Each row was made from one walk, in order. Every step used is in the known rows, and no mark comes twice. Write each row's walk.
Known rows
zonu redoz vilid tegov vata sigifep vabuti: [-1.89 -0.53 -0.06  0.23  0.81 -0.04 -4.42  0.61  1.49  1.50 -0.82  0.48
 -2.38 -0.63 -0.28 -0.20  0.92 -1.10  1.58 -0.19 -1.20 -1.81 -1.07  1.15
 -2.97 -1.77 -0.42]
lefa zugi zonu redoz vilid: [ 0.84 -0.41  0.36 -0.90  0.93 -1.54  0.69 -1.39  0.38  0.63  0.25 -0.69
 -0.18 -1.01  0.47  2.63  1.52  0.20 -1.44  1.32 -1.18  1.13 -1.57 -3.01
  0.44  2.55 -1.24]
zonu zugi: [ 0.54 -2.00  1.46  1.17  0.89 -1.05  1.84 -1.00 -2.25 -0.46 -0.03 -0.77
 -0.73  1.49 -0.03 -2.83 -1.19 -0.06 -0.77  0.52 -0.21  0.80  0.94  0.54
 -2.53  0.39  2.45]
tegov vata: [ 0.13 -1.18  0.95  2.20 -2.34 -0.01  1.60  1.32 -2.89 -0.47  1.46  0.26
 -2.19  0.94  0.21 -3.11 -1.93 -1.32  0.38 -1.35 -1.89 -1.90  1.12  1.37
 -0.38  0.81  2.26]
zonu redoz vilid tegov vata sigifep visi: [-1.69 -0.85 -0.77 -0.11  0.83  0.11 -4.27 -1.09  1.45  1.87 -1.41 -2.20
 -0.95 -2.62  0.12 -0.28  0.71 -0.98  1.44  0.39  1.49 -2.59 -2.73 -0.53
 -1.77 -4.00 -1.60]
vilid tegov: [ 0.39 -1.16  1.09 -0.67 -1.40  0.17 -1.82 -0.42 -2.06  1.91  0.64 -0.88
 -3.61  0.27  2.55 -3.27 -1.62 -1.15  0.91 -1.68 -1.25  0.85 -1.19 -0.88
 -1.17  0.63  0.12]
lefa zugi zonu redoz vilid vata: [ 2.69  0.75  0.34 -0.07  0.34  1.37 -0.95 -0.31  1.99 -1.05  0.68 -0.84
  1.59 -2.11  0.97  2.63  2.28  0.09 -2.45  0.41 -1.05 -0.64 -1.60 -3.36
  2.00  1.61 -2.49]
lefa zugi zonu redoz vilid vata sigifep: [ 2.47  1.24 -0.78 -0.86  3.20  1.33 -2.59 -0.73  3.72 -1.61 -0.53 -0.28
  2.31 -1.60  0.72  1.16  2.55  1.22 -2.90  2.30 -0.55 -2.15 -0.67 -2.25
  2.04 -0.81 -2.30]
tegov vata vilid redoz zonu zugi: [-1.16 -0.17  1.27 -0.40  0.77  0.22  1.51 -1.78 -0.28  0.71  0.71 -1.64
  1.08 -0.26 -1.05  1.82  0.26  0.23  0.85  0.40  2.03 -1.39  1.92  1.68
 -1.08 -2.53 -0.54]
lefa zugi: [ 0.23 -1.82  1.85  0.92 -0.25 -1.65  2.41 -0.27 -1.84  1.12 -0.65 -1.04
 -1.54  2.69  2.53 -3.74 -0.92  0.36  0.31 -0.68 -0.90  0.33  1.01 -0.10
 -1.99  2.67  1.02]
sigifep vabuti vata: [-1.83 -0.42  0.73  1.77 -1.07 -0.26  0.61  2.26 -2.36 -1.14  1.39  1.25
 -2.23  2.56 -1.10 -2.64 -1.73 -1.81  2.29 -0.96 -0.92  1.31  1.18  0.74
 -2.73  4.16  5.49]
redoz vilid tegov: [-1.19 -0.45  1.80 -1.46 -0.77 -1.29 -2.21 -1.37  0.65  2.01  1.06 -1.73
 -4.21 -0.04  2.98 -1.38 -1.38 -0.03  1.37 -2.88 -0.72  3.06 -1.75 -0.56
 -0.49 -0.33  0.37]
vata sigifep: [ 0.16 -0.16 -0.12  0.32  2.09 -1.19  0.38  0.55 -1.32 -0.02 -0.37  0.42
 -1.22  2.66  0.88 -4.13 -1.98  0.60 -0.60  1.60  0.00 -0.77  1.28  1.55
 -0.57 -0.65  2.41]
tegov vata sigifep vabuti: [-1.97 -0.53  0.19  2.50  0.50 -0.43 -0.07  2.53 -1.40 -0.21 -0.31  2.35
 -2.10  3.03 -0.30 -4.18 -1.27 -1.12  2.05  1.28 -0.63 -2.78  2.53  2.33
 -2.37  0.22  3.84]
vilid tegov vata vabuti: [-1.34 -1.91 -0.03  0.92 -2.51  0.16 -1.92 -1.12 -2.79  0.98  0.67 -0.41
 -4.81 -0.84  0.47 -3.17  0.05 -3.24  2.25 -2.94 -2.54 -1.00  1.14  0.08
 -0.97  0.60  2.79]
vilid redoz: [ 0.42  0.45  1.75 -0.37 -0.32  1.12  2.17  2.69 -2.43  1.62 -0.20 -0.19
 -0.35  1.91  0.52 -0.44 -2.76 -1.50 -0.01 -1.51  0.75 -0.57 -0.57  0.34
 -0.55  0.16  0.40]
lefa zonu redoz vilid tegov vata: [-1.04 -1.30 -0.14 -1.29 -2.67 -0.52 -2.66 -2.49  0.96  1.22  0.47  0.13
 -1.37 -1.71  0.88  2.26  0.39  0.19  0.99 -1.21 -1.72 -0.45 -3.38 -1.84
  1.43 -0.22 -3.25]
lefa zonu redoz vilid vata: [ 1.34  1.01  0.36  0.33 -0.86  0.15 -0.31 -0.53  1.82 -1.00  1.01  0.37
  2.17  0.10  0.98  2.83  0.05  1.02 -1.49 -0.30  0.36  0.65 -2.42 -1.90
  3.90  0.88 -2.38]
vabuti vata vilid: [ 0.20  0.61  1.23  0.67  1.04 -1.04  0.38 -1.22 -0.37 -2.10  2.57 -1.45
 -1.87  0.22 -1.35 -1.55 -1.43 -0.30  0.53 -2.37 -0.59 -0.05  1.57  2.56
 -2.10  1.44  3.60]
vata vilid redoz zonu zugi: [-0.71  0.21  1.44 -1.49  2.47 -0.85  1.67 -2.06 -0.13  1.63  0.27 -1.86
  1.12  0.63 -0.20  2.24 -0.01  0.77  0.26  1.15  3.23  1.09  1.19  0.72
 -1.17 -1.54 -0.60]
vabuti vata vilid tegov: [ 0.03 -0.07  1.10 -1.16  0.09  0.00 -3.30 -2.59  0.44 -0.48  1.89 -2.15
 -3.47 -1.78 -0.10 -1.86 -0.72 -0.76  1.69 -3.55 -1.13 -0.34 -0.24  1.27
 -2.98  0.39  1.52]
lefa zonu redoz vilid: [-0.60 -0.28  0.12 -0.70 -0.33 -2.93  1.26 -1.33  0.32  0.72  0.37  0.54
  0.38  1.18  0.49  3.02 -0.59  1.39 -0.64  0.60  0.02  2.59 -2.47 -1.54
  2.36  2.00 -1.05]
vabuti vata vilid redoz zonu zugi: [-1.19  0.27  0.78 -1.76  2.12  0.38  0.62 -2.43  0.57 -0.73  0.84 -2.00
  1.55 -0.36 -2.39  2.14  0.06  0.49  0.65  0.33  2.18  0.74  1.38  1.48
 -1.86 -0.93  1.31]
tegov vata vilid redoz zonu: [-1.24  1.11  1.00 -0.27 -0.67  0.09  1.53 -0.01 -0.80  1.72  1.87 -1.12
 -0.27  0.22  0.01  1.98 -0.78 -0.52  1.41 -0.61  1.56 -1.61  1.54  1.47
  1.08 -1.34 -0.74]
lefa zugi zonu redoz: [ 2.20 -0.97 -0.42 -0.17  0.33 -0.46  1.07 -0.46 -2.57  0.63 -0.14 -0.01
  0.57 -0.49 -0.01  0.78  1.51 -0.75 -1.94  2.35 -1.81 -1.11 -1.22 -3.25
 -0.38  3.47 -1.39]
lefa zonu zugi: [-0.71 -1.86  0.56 -0.24 -0.06 -1.91  1.94 -2.75 -1.30 -0.46 -0.55  1.26
  0.65  2.56  0.84 -1.44 -1.28  1.19  0.21  2.14  0.51  1.54 -0.06 -1.53
 -0.07  1.54  1.05]
vata vilid redoz zonu zugi lefa: [-0.36  0.67 -0.35 -2.05  0.73  0.84  3.57 -0.41  0.48  0.65 -1.90 -0.91
  3.53 -0.75 -1.62  2.43  1.01  1.88  0.10  0.22  3.48  1.92  2.57  1.98
 -1.08 -2.75 -2.16]

Which walk is each row?
[ 0.85  2.74 -1.09  0.55  2.68  1.53 -3.34  2.20  2.51 -1.52  0.57  2.08
  1.39 -0.76 -0.96  2.45  1.40 -0.62 -1.24  3.27  0.29 -1.03 -0.56 -1.73
  1.56  0.10  0.26]
zugi zonu redoz vilid vata sigifep vabuti
[-0.17 -0.22 -1.78 -0.74 -3.14 -0.23  3.74  0.98 -1.33 -0.63 -1.42  2.71
  1.75  1.64  0.63 -1.34 -1.36  1.86  0.73  0.08  0.29  2.22  0.81 -0.27
  2.09  1.42 -0.71]
zugi lefa zonu
[ 0.35  1.31  0.45  2.39  1.50  1.51 -1.46  3.28  0.38 -1.06 -0.23  1.61
 -0.03  2.99  1.17 -3.90 -1.09 -0.49  0.72  1.34  0.74 -1.96  2.14  1.05
 -0.70  0.24  2.58]
vilid vata sigifep vabuti
[ 0.59 -0.92  0.14 -0.61 -0.26 -0.79  1.27 -0.74 -1.85  0.31  0.43  0.53
 -1.39  1.07  1.89 -1.83 -0.10 -0.28 -0.11  1.75 -1.37  0.20  0.40 -3.04
  0.25  3.40  0.69]
lefa zugi zonu
[-0.45  0.11 -0.66 -1.04 -0.83  1.80  3.27  0.02  0.58 -0.19 -1.57 -0.52
  3.42 -1.77 -2.44  1.98  1.22  1.27  0.61 -0.55  2.28 -0.66  3.52  2.94
 -0.92 -3.89 -2.30]
tegov vata vilid redoz zonu zugi lefa
[-0.02  0.24 -1.78 -1.07 -2.00 -1.15  3.14  0.23  0.95 -0.26 -1.71  1.89
  2.81 -0.26 -0.82  3.08  0.50  2.44 -0.85 -0.31  0.44  3.35 -1.11 -0.21
  2.38  0.58 -2.77]
zugi lefa zonu redoz vilid
[ 0.96 -1.60 -0.41  0.40 -0.93  0.67  3.63  0.78 -1.76 -1.40 -2.38  0.42
  1.63  0.13 -1.27 -2.73 -0.30  1.17 -0.98 -0.48  0.13  1.76  2.38  1.92
 -2.60 -0.91  0.80]
zonu zugi lefa
[-0.63 -0.35 -1.62 -0.83 -1.17  0.32 -3.53 -2.16 -0.64  0.54  1.64  0.36
 -3.38 -4.50 -1.67  2.97  2.68 -3.48  0.30 -0.98 -2.98  0.07 -1.43 -2.55
  1.18  0.65  0.41]
zugi zonu redoz vilid tegov vata vabuti
[ 2.30  1.48  0.04  1.00  2.61  0.94 -2.06  0.97  2.69 -1.35 -0.07 -1.07
  1.56 -0.50 -0.01  0.26  0.29  0.98 -3.12  0.39  0.37 -1.50 -0.53  1.34
  1.31 -2.49 -0.91]
zonu redoz vilid vata sigifep
[-2.13 -1.03 -0.07  0.68 -0.28  0.78 -3.79  1.01 -0.55  1.21 -0.82  1.48
 -3.52  1.32  1.11 -4.53 -0.53 -1.53  3.11  0.15 -1.42 -2.95  1.00  1.23
 -3.19 -0.93  1.91]
vilid tegov vata sigifep vabuti
[-0.30 -1.22 -2.06 -0.30 -1.51 -0.36  3.62 -0.23 -1.89 -0.52 -1.37  0.34
  2.51  0.34 -0.38 -1.54  0.78  2.32 -0.58  2.24  1.06  4.15  2.48  0.86
  0.04 -0.54  0.13]
redoz zonu zugi lefa
[ 0.83  1.27  1.91  1.07 -0.71  0.42 -0.22  1.18  1.59 -1.15  2.05 -1.23
 -1.05  0.49  2.15 -1.07 -1.29  0.20 -0.73 -2.56  0.04  1.25  0.06  0.21
  2.28 -0.23  1.10]
redoz vilid vata
[ 1.16  0.84 -0.29 -0.85  0.67 -1.02  0.12 -0.19 -0.79 -0.03  1.81  0.31
 -0.62 -1.69 -0.93  3.59  0.39 -0.85 -1.95  1.45 -1.05  1.74 -2.14 -2.44
  1.92  1.89 -0.19]
zugi zonu redoz vilid
[ 1.72  1.39 -1.68 -0.26 -2.50  1.58  1.52  1.27  2.52 -1.85 -1.22  1.44
  4.45 -1.47 -0.31  3.07  1.10  2.15 -1.65 -1.13  0.62  1.58 -1.02 -0.74
  4.06 -0.26 -3.99]
zugi lefa zonu redoz vilid vata
[-0.87 -1.49 -0.06  0.12  0.03 -2.03  1.86 -1.95 -2.57  0.42  0.87 -0.75
  0.21  1.68  0.84 -1.63 -0.52  1.37 -0.19  3.00  0.84  3.24  1.46 -0.63
 -0.12  0.78  1.73]
redoz zonu zugi
[ 0.60  0.95 -2.58  0.25 -1.98  0.84  1.57  0.46  1.91 -2.01 -1.50  1.69
  3.57 -1.54 -1.49  3.49  2.43  0.51 -0.87 -1.87  0.52  2.56  0.66 -0.52
  4.36  0.43 -1.46]
zugi lefa zonu redoz vilid vata vabuti
[ 0.21 -1.20  0.87 -0.15 -1.99  0.38 -2.65 -0.73  0.10  1.48  0.96 -1.75
 -2.66 -2.72  0.18  0.88  0.45 -1.19 -0.05 -2.87 -2.49 -1.00 -2.43  0.11
 -1.09 -1.30 -1.95]
zonu redoz vilid tegov vata
[ 0.17  1.35  2.08 -0.83  1.34  1.26  0.60  0.44  0.17 -0.59  1.14 -1.43
 -0.48  0.05 -2.04  0.93 -1.90 -1.30  0.73 -3.29  0.84 -1.60  0.56  2.53
 -2.11 -0.11  1.76]
vabuti vata vilid redoz
[-0.12  2.03 -2.50  0.07  0.12  1.44 -0.35  2.59  4.04 -1.97 -2.99  3.51
  4.66  0.67 -0.75  2.15  1.70  2.30  0.04  1.46  1.72  0.59  0.47  0.44
  2.14 -0.87 -2.28]
zugi lefa zonu redoz vilid vata sigifep vabuti
[-1.59  0.08  0.33  1.46  2.13 -1.45  0.17  2.13 -1.41  0.52 -0.66  1.82
 -1.78  4.13  0.68 -3.80 -1.79 -0.32  1.59  2.21  0.49  0.01  1.81  1.40
 -2.23  1.11  3.84]
vata sigifep vabuti
[ 1.45 -0.52 -2.39 -0.37 -2.84  0.12  3.51  1.15 -1.92 -0.24 -2.03  2.37
  3.56  0.25 -1.29  1.23  0.30  1.24 -1.02  0.77 -0.10  0.98 -0.70 -0.50
  1.46  1.63 -3.04]
zugi lefa zonu redoz
[-0.29 -0.47 -0.34  1.38  0.63 -0.12  0.03  0.97 -1.30 -0.94  0.08  0.63
 -1.39  1.48 -0.09 -4.53 -1.50 -0.21 -0.20  0.96 -1.20 -3.53  1.99  2.51
 -0.49 -1.63  2.38]
tegov vata sigifep
[ 0.30  0.78  2.63  0.61  0.11  1.25  1.59  1.10 -0.50  0.74  0.91 -0.96
 -1.08  0.04 -0.80  0.89 -1.60 -1.66  0.74 -3.27  0.74 -3.99  1.13  2.73
 -1.31 -1.63 -0.15]
tegov vata vilid redoz
[ 0.52 -0.37  1.19  0.62  0.62 -2.03  1.22  0.42 -0.72  0.91  0.84 -1.39
 -0.92  0.07 -0.35  1.72 -0.48  0.07 -1.47 -0.85 -0.37  2.16 -1.46  0.41
 -0.14  0.97  0.00]
zonu redoz vilid
[-0.60 -0.84 -2.14 -1.99 -4.41  0.87 -0.78 -0.62  1.64  0.42 -1.79  1.20
  1.02 -3.08 -0.38  2.28  1.43  1.18  0.77 -2.17 -1.43  0.38 -2.20 -0.51
  1.61 -1.59 -5.01]
zugi lefa zonu redoz vilid tegov vata
[ 1.47  0.45 -0.40  0.43  0.93  0.55 -0.81 -1.24  1.45 -1.11  0.55 -0.63
  0.70 -2.11 -0.11  3.04  3.66 -1.43 -1.72 -0.13 -1.02  0.53  0.00 -3.28
  2.41  2.57  0.12]
lefa zugi zonu redoz vilid vata vabuti
[ 2.59  0.23 -1.07 -0.02 -0.07  0.27  0.53  0.84 -3.63 -0.09  1.59  1.00
  0.10 -1.20 -1.46  1.80  0.09 -1.74 -2.41  2.46 -1.52 -0.48 -1.77 -2.77
  0.93  2.79 -0.36]
zugi zonu redoz
[-1.87 -0.12 -1.13  0.64  1.67 -0.21 -0.67  0.36 -0.80 -1.40 -0.27 -0.72
  0.17  1.04 -1.00 -4.15 -1.86 -0.58  1.53  1.82  2.34 -1.01  0.50  0.38
 -1.73 -0.57  4.53]
vabuti vata sigifep visi
[-0.76  1.63  0.95 -1.31  1.03 -0.83  1.71 -0.29 -0.76  2.51  1.42 -1.44
 -0.11  1.36  1.00  2.20 -1.19  0.19  0.98  0.11  2.78  1.09  0.65  0.67
  1.03 -0.28 -0.73]
vata vilid redoz zonu
[ 2.59  1.07  1.32  1.68 -0.13  1.01 -0.50  1.40  1.08 -0.92  1.34 -1.52
  0.75 -1.00  0.23  1.83  0.14 -0.30 -2.45 -1.74 -0.16  0.06 -1.42 -0.02
  1.44 -0.06 -1.25]
zonu redoz vilid vata
[ 0.08  1.80 -3.23 -0.18  0.14  1.44 -0.08  0.85  3.87 -1.31 -3.36  1.06
  6.27 -1.51 -0.39  1.89  1.39  2.41 -0.41  2.05  4.37 -0.01 -1.24 -1.28
  3.37 -3.11 -3.58]
zugi lefa zonu redoz vilid vata sigifep visi
[-0.12 -0.79 -1.29 -2.48  1.54  0.56 -4.86 -2.68  2.83  0.77 -1.29 -0.48
 -1.07 -3.45  0.49  0.31  2.90  0.27 -0.46  1.42 -2.59 -3.46 -1.91 -2.03
 -0.64 -1.98 -3.21]
lefa zugi zonu redoz vilid tegov vata sigifep
[-3.51 -0.17  0.74 -0.18  0.25 -0.49 -3.94  0.25  2.19  1.34 -0.33  0.71
 -4.25  0.97  1.45 -2.93 -0.52 -0.50  3.50 -0.93 -0.93 -0.56  0.64  1.27
 -2.35 -1.93  1.95]
redoz vilid tegov vata sigifep vabuti
[ 0.47  1.48  0.47  1.94  2.53  0.64 -2.17  2.49  2.44 -0.71 -0.47  0.45
  0.99  1.06 -0.23  0.59  0.53 -0.02 -0.81  0.73  0.93 -0.81  0.09  1.04
 -0.37 -0.83  0.53]
zonu redoz vilid vata sigifep vabuti
